Every row comes from one small tree of marks. The marks that hang from a mark follow it in brackets, in the order of their numbers. Every link used is in the known rows. Which tree was each row made from?
Known rows:
q999{q585{q98 q182{q39}}}: [  3  -5 -12   4  -3   1  -6 -37  25  -1   3 -28 -10  -4  11   0   3  11
  12 -17   3 -10   8  22   9 -11  14  10  -6   6   5 -13  -8   5   9 -33]
q972{q393 q460}: [-11 -12 -10  -1   2 -11 -13   9   5  -3  11  -7 -28   7  18  -3  11   7
 -22   4   0  -2  -8  -4   2   8  -6  -3 -11   9  11  -4   0  25   2   8]
q646{q538{q931{q16{q393{q688{q98 q798} q972}}}}}: [-17   3  -1   0  -4   0  10   2  16  10 -17   0  13 -16  -4   4 -11  -8
  -6  -6 -27 -11  -3  24  -5  -4   6   7 -11   0   8  -5 -13  29   1   5]
q972{q393{q688{q798}} q460}: [ -6 -13   0   2   8  -9 -21  17   7   0   1  -2 -24   4  13  -1  14  12
 -24   0  -9  -2 -14  14  -2   0  -9  -3  -4  13  12   7   3  36   4  12]
q182{q585{q98 q535}}: [ -7  14 -11  -7 -11  -6  -3  -8  34   0 -14  -8 -10   1   7  -7  -3  -8
  18 -25  -7  -7 -10  -6   9  -6  16  -9 -13   0  12   7  -8   9  24 -16]
q585{q98 q182{q39} q535{q221}}: [  4   8  13  -7   0   9  12 -24  20  -1 -14 -23   0  19   6  10   1 -19
  14 -31  -5  -6  14   9   4  -8  31  13 -24 -14  11 -45 -13  34   1 -23]
q585{q98 q182{q39} q535{q221 q688{q798}}}: [ -1   1  12 -11  -1   7  -1 -19  16  -5 -17 -17   4  26   7  15  10 -20
  15 -32  -9   2  12  21  -1  -9  32   7 -17  -8  10 -31 -12  39   6 -25]
q585{q98 q182 q999{q39}}: [ 18  -8  25   9  14   1  -1 -20  33  -2 -14 -26   6   5  -4  -9  29 -14
  19  -7  -3  -2  32  16   5   8  12  21  -9   4  -7 -41  -6  20   2 -21]
q16{q393}: [-15   6  -4  13 -14 -16   8  -3   2  -1  -3  14   0   3   4   1  -9  -3
 -11  -2 -11   4  13   6   4  -2  -8  -6   6   3  -1   0   0   7  13 -21]
q538{q931{q16{q393 q646}}}: [-16   0 -10  -2  -9 -10  17   0   5   6  -1   5  -2  11   7 -13 -20 -18
  -7  15 -22  -6   1  18   8   2   0   0  16   0   3  -5 -13   8  15  -2]
q535{q221 q585{q999{q39{q182}}}}: [ -7 -30  30 -25  10   3  -9  -8  25 -13 -13 -12  12  13   7 -17   7 -21
  25  -1  -7 -19  -4  -1 -17  -7   0  19   3 -11  -1 -13 -16   0  -2  -1]
q972{q393}: [ -1  -3  -2   3   8 -17  -6  11   5   0   2  10 -15  14  11   4  -7   1
  -3   8   6   3   1   6   0   2  -9  -9   0   7   6   0  -4   8   8  -3]
q535{q221 q585{q98 q182{q39} q999} q688}: [-11 -15  41 -22  10  16 -23 -30  24 -17 -12 -16  15  31   9   2  12 -23
  42   1  -7   3   2  17 -17 -11  19  12  -1  -4  -8 -21 -31  17  11 -17]
q646{q538{q931{q16{q393{q972{q460}}}}}}: [-22   6 -10   3  -7   2  14  -1  14   5  -7  -9   6 -15   5   1  -9 -11
 -12  -4 -21  -8  -1  10  -2   5   3   5 -15  -2  14 -13 -15  24   0   6]
q902{q16{q393{q688 q972{q460}} q646{q538{q931}}}}: [-14   7  -5   7 -18  -8  16  -5  13  14 -15   6  -7  13   1 -10 -11  -8
 -12   7 -37  -1  13  -1   3 -19 -13  -1  -6 -15  13  -6  -5  20  21  -2]
q902{q16{q393{q688 q972{q460}}}}: [ -9   3   4  -4 -20  -2  12  -3   9  17  -7   8  -4  10  -8  -4  -6 -10
 -18   2 -27   6  15   5  -3 -19 -23 -11 -10  -7   3   1  -4  17  11 -12]
q535{q221 q585 q688{q798{q972}}}: [-27 -37  21 -25   5   4 -22  -8   7 -13 -14   6   8  25  13  -8  10  -2
  13  -1  -8  -8  -8   7 -23 -12   8  -5  16  -7   1  13 -26  10  17  -7]
q182{q39 q585{q535}}: [-10  12  -9 -18  -6  -7  -6 -17  27  -3  -2   1   3 -13   3   9  -2 -12
  22 -31  -5   6 -11  10  11 -17  20  -3 -10   9  29  14   0  13  15 -24]
q972{q393{q688} q460}: [ -5  -6   1   4   9  -5 -15  13   5   1   6  -3 -24   3  16   3   9   6
 -19   8  -6  -1 -12  11  -5   0  -9  -7  -8  13  11   2   0  32   6  14]
q585{q98 q182 q535{q221 q688{q798}} q999}: [  6   0  28  -5   9  12  -1  -5  29  -2 -32 -24   3  31  -4  -2  20 -27
  25 -21 -19  -5  16   3  -8   5  17   4 -13 -12  -4 -34 -20  33  -6 -12]
q999{q39 q585{q98}}: [  3 -27 -17   2   1 -16  -4 -21  25   2   8 -18  -5 -13  17 -12  10   2
   8 -22  10 -19  21  23   1  -6   2  11   2   9   8   7   4  -8  15 -27]
q798{q688{q98} q972{q393}}: [ -6 -47   8  -7  12  -5  17  -6   8  19   5  11  -9  -5  13   2  10  25
 -14  33  -1 -12  12  11 -19  -3   7 -35 -12  16   2   1 -18  18  34  -2]
q460{q972{q393{q688{q798}}}}: [  4 -13  10  -1   6  -9  -1  12   7   4  -2   2   2  -1  -2   5   5  18
 -21   3  -5   3  11  18   3  -3  -4 -12   4   0  21  11   4  17  20  -3]
q538{q931{q16{q393{q688} q646}}}: [-13   3  -6   0  -6  -6  16   2   5   9  -3   7   0   9   5 -10 -21 -19
  -5  17 -25  -6  -2  26   4  -2  -2  -2  17   2   3  -1 -13  11  17   1]
q538{q931{q16{q393{q688 q972{q460}} q646}}}: [-14   0  -9  -3  -9  -4  17   3   6  13  -5  -1  -3   5   3 -13 -16 -16
 -14  14 -27 -12  -1  23   5  -2   0  -3  11   4  10  -2 -15  23  13   1]
q585{q98 q182{q39} q535 q999}: [ 12  12  23   0   6  11   8 -21  37   6 -13 -23   5   6  -5   7  12 -19
  27 -22 -13   3  21   1  11   5  21   6 -21  -1   6 -43  -2  33  -4 -24]
q902{q16{q393 q646{q538{q931}}}}: [-17   6  -7   7 -20 -15  16 -10  10   4  -9  12  -8  21   7 -10 -14 -10
  -6   8 -30   7  15  -9   7 -12 -12   3  -1 -19   4  -9  -1   2  22  -5]
q931{q16{q393{q688} q646}}: [ -8  13   5   9 -15 -11   6   2   6  14 -10  24   1   3   9  -3  -7  -8
 -11   6 -28  -3   6  19  -9  -1 -10 -11  -3  -9  -3   0 -15   3  17 -11]
q646{q538}: [ -8   9  -2  11   2   2   2  -3   9  -4  -8  -3   7 -15   5  10   1   2
   2  -9  -5   0  -2  -3  -6   4   5   8 -16  -8   8  -9  -3   6  -2   9]
q585{q98 q535 q999{q39{q182}}}: [ 17 -10  14  -6   2  -5  10  -2  33   7 -12 -15   7   0   1  -9  16 -25
  21 -19  -9 -15  21  -5   0  12   3   1 -15   0   4 -26   9  16   1  -9]
q646{q538{q931}}: [-13   4  -8   7   5   3  10  -3  10  -5  -5  -9   7  -9   5   4  -9  -7
   3  -1  -9  -2  -6   5   2   2   8  12  -3  -2  11 -10  -4  13   1  14]
q646{q538{q931{q16{q393}}}}: [-19   8  -7   5  -4  -1  14  -3  13   1  -6  -1   9 -10   7   4 -13 -14
  -4  -1 -18  -1  -2  13  -3   5   2   6  -9  -3   8 -12 -12  13   4   6]
q902{q16{q393{q688} q646{q538}}}: [-10  11   2  13 -17 -11  11  -7  11   7 -13  18  -5  16   6  -4  -9  -7
  -4   6 -32   9  13  -2  -1 -17 -16  -1  -5 -19   2  -4   0   4  23  -5]

Write each row's tree:
[  4 -11  13  -5   5  -5   3   9   7   7   2   1   1  -4  -4  10   3  15
 -15   8  -7  -2  11  17  -1  -6   2 -12  -3   1  15   9   1  18  19  -1]
q460{q972{q393{q688{q98}}}}
[-12  -1  -5  -6  -9  -5  18   2   8  17  -8   5   2   5  -2 -10 -21 -16
  -5  16 -30 -16   1  26   4  -7   5  -2  10   3   3  -1 -16  21  14  -2]
q538{q931{q16{q393{q688{q98} q972} q646}}}
[ -8 -19 -13  -5  -3  -2  -2 -14  20   7  -7 -16 -11   6  14  -9   1   2
  10 -27  -4 -24   7   2  -8  -6   7 -11  -1  -6  10  10 -15   4  12 -18]
q999{q585{q98 q535{q221 q688{q798{q972}}}}}
[-11 -14  33 -17  11  16  -8 -14  28 -14 -18 -18   4  22   4 -12   4 -16
  26   2 -12 -10  -6  -4 -13  -9   8  18  -1 -15  -4 -24 -26   7  -5  -4]
q535{q221 q585{q182 q999}}
[ 15 -18  17  -5  11  -5   0  -1  17  -2  -7  -9  12  -9  -6  -8  25 -18
  13   3  -5  -8  13   9  -6   7  -8  10   2   7   2 -14   7   2  -8  -2]
q585{q999{q39{q182}}}
[  8  -5  17  -1   8   3   0  -5  37   0 -22 -18   4  14   2   3  30 -26
  21 -20 -15   1  28  14  -2   6  15   1 -11   4   2 -28   3  31   6 -22]
q585{q98 q182 q535{q688{q798}} q999{q39}}
[  8   6  33  -9  11  14   2 -21  26   0 -19 -23  11  23  -4  11  17 -34
  35 -21 -13   2  21  10  -7   0  24   8 -18  -7   4 -39 -19  34  -4 -19]
q585{q98 q182{q39} q535{q221 q688} q999}
[ 13  -1   3 -12 -11  -3  -8 -17  28 -11 -17 -18  -2  -1   1  -9  17  -7
  16   0  -8 -16 -15   9   2  -1   3   0  -7   6   0 -18  -6   8  11  -9]
q39{q182{q585{q98 q999}}}
[-13 -44   2 -13   1 -14 -16   1  10  13  -8   2 -15  -7  -8 -12  26  30
 -19 -10 -17 -23   2   1   2   1  17   2  -7   5   1   6  -2  38   2  -2]
q688{q98 q798{q972{q393 q460}}}
[-10 -40  34 -29   5  -1 -31 -11  24 -17 -20  -9  17  28   9 -15  21 -19
  30  -7  -9 -11   0  15 -20  -4   7  12   9  -2  -9  -3 -19  12  12 -11]
q535{q221 q585{q98 q999{q39{q182}}} q688{q798}}
[-14  -8   0  22 -10 -23  -2  -2   4   8 -18  19  -9   3   5 -12   7  20
 -14   3 -35 -17   9   7   5 -11   8   0  12  -2   4   7   3  28  28 -11]
q16{q393{q688{q98 q798{q972{q460}}}} q646}
[-12   2  -6  -2  -7  -6  19   3   7  14  -8   5   2   7   0 -11 -23 -17
  -8  15 -25 -10   2  26   5  -5  -1  -5  15   2   8  -2 -16  17  15  -3]
q538{q931{q16{q393{q688 q972} q646}}}
[  5  -9  11   0   7  -7   4   9   7   5   2   1   2  -1   0   8   2  14
 -17   8  -3   3  12  16   1  -3  -3 -14   2   0  20   8   1  14  21  -2]
q460{q972{q393{q688}}}
[ -9  -2  -9  -9  -3  -2  13   1   4   7   0  -1  -2  10   5 -13 -16 -16
  -1  16 -16  -8  -6  15   6   3   4   2  13  -1   4  -5 -13   5   8   8]
q538{q931{q16{q646}}}
[ 13 -15  24 -16   6  -2   5  -2  23   1 -19 -15  14  16   3  -5  21 -40
  29 -17  -9 -16  20   4 -17   8   6   2 -11  -6   1 -22  -9  18   0  -5]
q585{q98 q535{q221 q688} q999{q39{q182}}}
[ -7  10   5   2 -18 -11   9   4   8  25 -17  21   2  -2  -1  -3  -8  -5
 -11   5 -33 -14  10  20  -9  -7  -3 -12 -11  -8   0   0 -20  14  13 -14]
q931{q16{q393{q688{q98} q972} q646}}
[-14   6  -6   0   0   5  11  -2  12   1  -5  -5   9 -12   5   4 -11 -13
  -1  -1 -14  -3  -6  11  -4   6   5   8 -10  -5   8 -11 -12  11  -1  13]
q646{q538{q931{q16}}}
[-13   4  -2   9 -20 -11   7  -3  13  13 -20  10  -7  11  -1 -11  -2   1
 -17  -2 -38   0  14  -4   2 -18 -14  -1 -10 -18  12  -3  -3  20  18  -8]
q902{q16{q393{q688{q798} q972{q460}} q646{q538}}}
[-16  15  -6  33  -5 -19  13  -3   7  -1 -18  16   1   3  15  -2 -16   0
  -1   9 -30  -6   4  13   5 -11   3   5  15  -5  13  -3  -1  18  30  -2]
q16{q393{q688} q646{q538{q931}}}
[-20  -3  -3  28  -5 -23   9  -4  11   5 -24  18   1  -1   7  -7  -6  13
  -6   3 -39 -17   7  14   5 -12  13   6  14  -5  10   1  -2  31  31  -5]
q16{q393{q688{q98 q798{q972}}} q646{q538{q931}}}
[-10 -50   5 -11   3  11  16 -14   4  16   9 -10  -8 -21  10  -5  27  29
 -24  25 -10 -17   6   1 -20   0  15 -24 -20  13   1   0 -12  25  24   8]
q798{q688{q98} q972{q460}}
[  2  -4 -15   7  -4   3  -4 -28  26  -1  -2 -29 -17   1  13  -5   3  11
   8 -11   1 -14   5  14   6  -7   9   5  -5   2   0 -12 -10   1   9 -25]
q999{q585{q98 q182}}
[-13 -35  35 -40   4   6 -19  -9  18 -12 -12  -6  15  18   4  -1  17 -27
  38  10 -16 -18  -7  15 -32 -15  12   9  -2   0 -14   1 -19   7   5   2]
q535{q221 q585{q999{q39{q182}}} q688{q98}}
[-12 -52   3  -9   8  -2  12  -7   7  16  11  -1 -18 -11  18  -3  22  29
 -26  30  -5 -16   6   4 -18   1  10 -31 -20  18   6  -1 -15  30  30   6]
q798{q688{q98} q972{q393 q460}}
[  5 -19  11 -23   2  -4  -1  13  22   3 -15  -2   9  -2  -5   6  27 -27
  18 -11 -22 -12   8  10 -14   1   3  -7  -7   9   3   0  15  19  -5  -1]
q585{q535{q688{q98 q798}} q999{q39{q182}}}
[ -8  12   9  -1 -16  -2  11   6   9  23 -11  18   9  -8  -4   3 -10 -12
 -18  -1 -24  -3  11  28 -13  -4 -16 -18 -12  -1   0   2 -21  14   6 -18]
q931{q16{q393{q688 q972}}}
[  0   1  22 -11  13  16   4   7  21  -5 -31 -15   0  24  -7   5  20 -30
  19 -13 -23  -2   7   3 -15  -2   8   0  -6 -11   4 -23 -14  25 -15  -2]
q585{q182 q535{q221 q688{q798}} q999}
[-16  -1  -7  -8  -8  -4  18   0   6   8   3   3   3   6   2  -7 -21 -23
 -10  11 -18  -1   1  24   4   3  -4  -2  11   5   0  -3 -13  11   9  -4]
q538{q931{q16{q393}}}
[ -8 -39   6 -11   4 -16 -12   3  11  14 -12  10  -8  -3 -12  -8  17  27
 -10  -8 -14 -21   5   5   1  -3  15  -1  -1   4  -2   8  -4  30   5  -8]
q688{q98 q798{q972{q393}}}
[  1   2   7  -6  -4   1  11  -1  12   7 -14 -11  -1  18   6  -7  -9 -16
  10 -28  -4 -16   7 -14  -3   3  14   1 -17 -19   3 -17 -12  16   1  -3]
q585{q98 q535{q221}}
[-13   9   4   6 -18 -12   5   5  13  22 -25  20   7  -8   0  -2  -5   0
 -14  -5 -38 -16   8  20 -11  -5   0  -6 -17 -11   4  -1 -19  21  11 -12]
q931{q16{q393{q688{q98 q798} q972} q646{q538}}}
[  6  -3   3 -27 -11   1  -3  -6  24 -10 -21 -13  -3   3   0   1  16 -20
  21  -1 -18 -21 -22   9 -12  -9   6  -6 -12   2   3 -11  -7  11   4  -1]
q39{q182{q585{q535{q221 q688{q98}} q999}}}
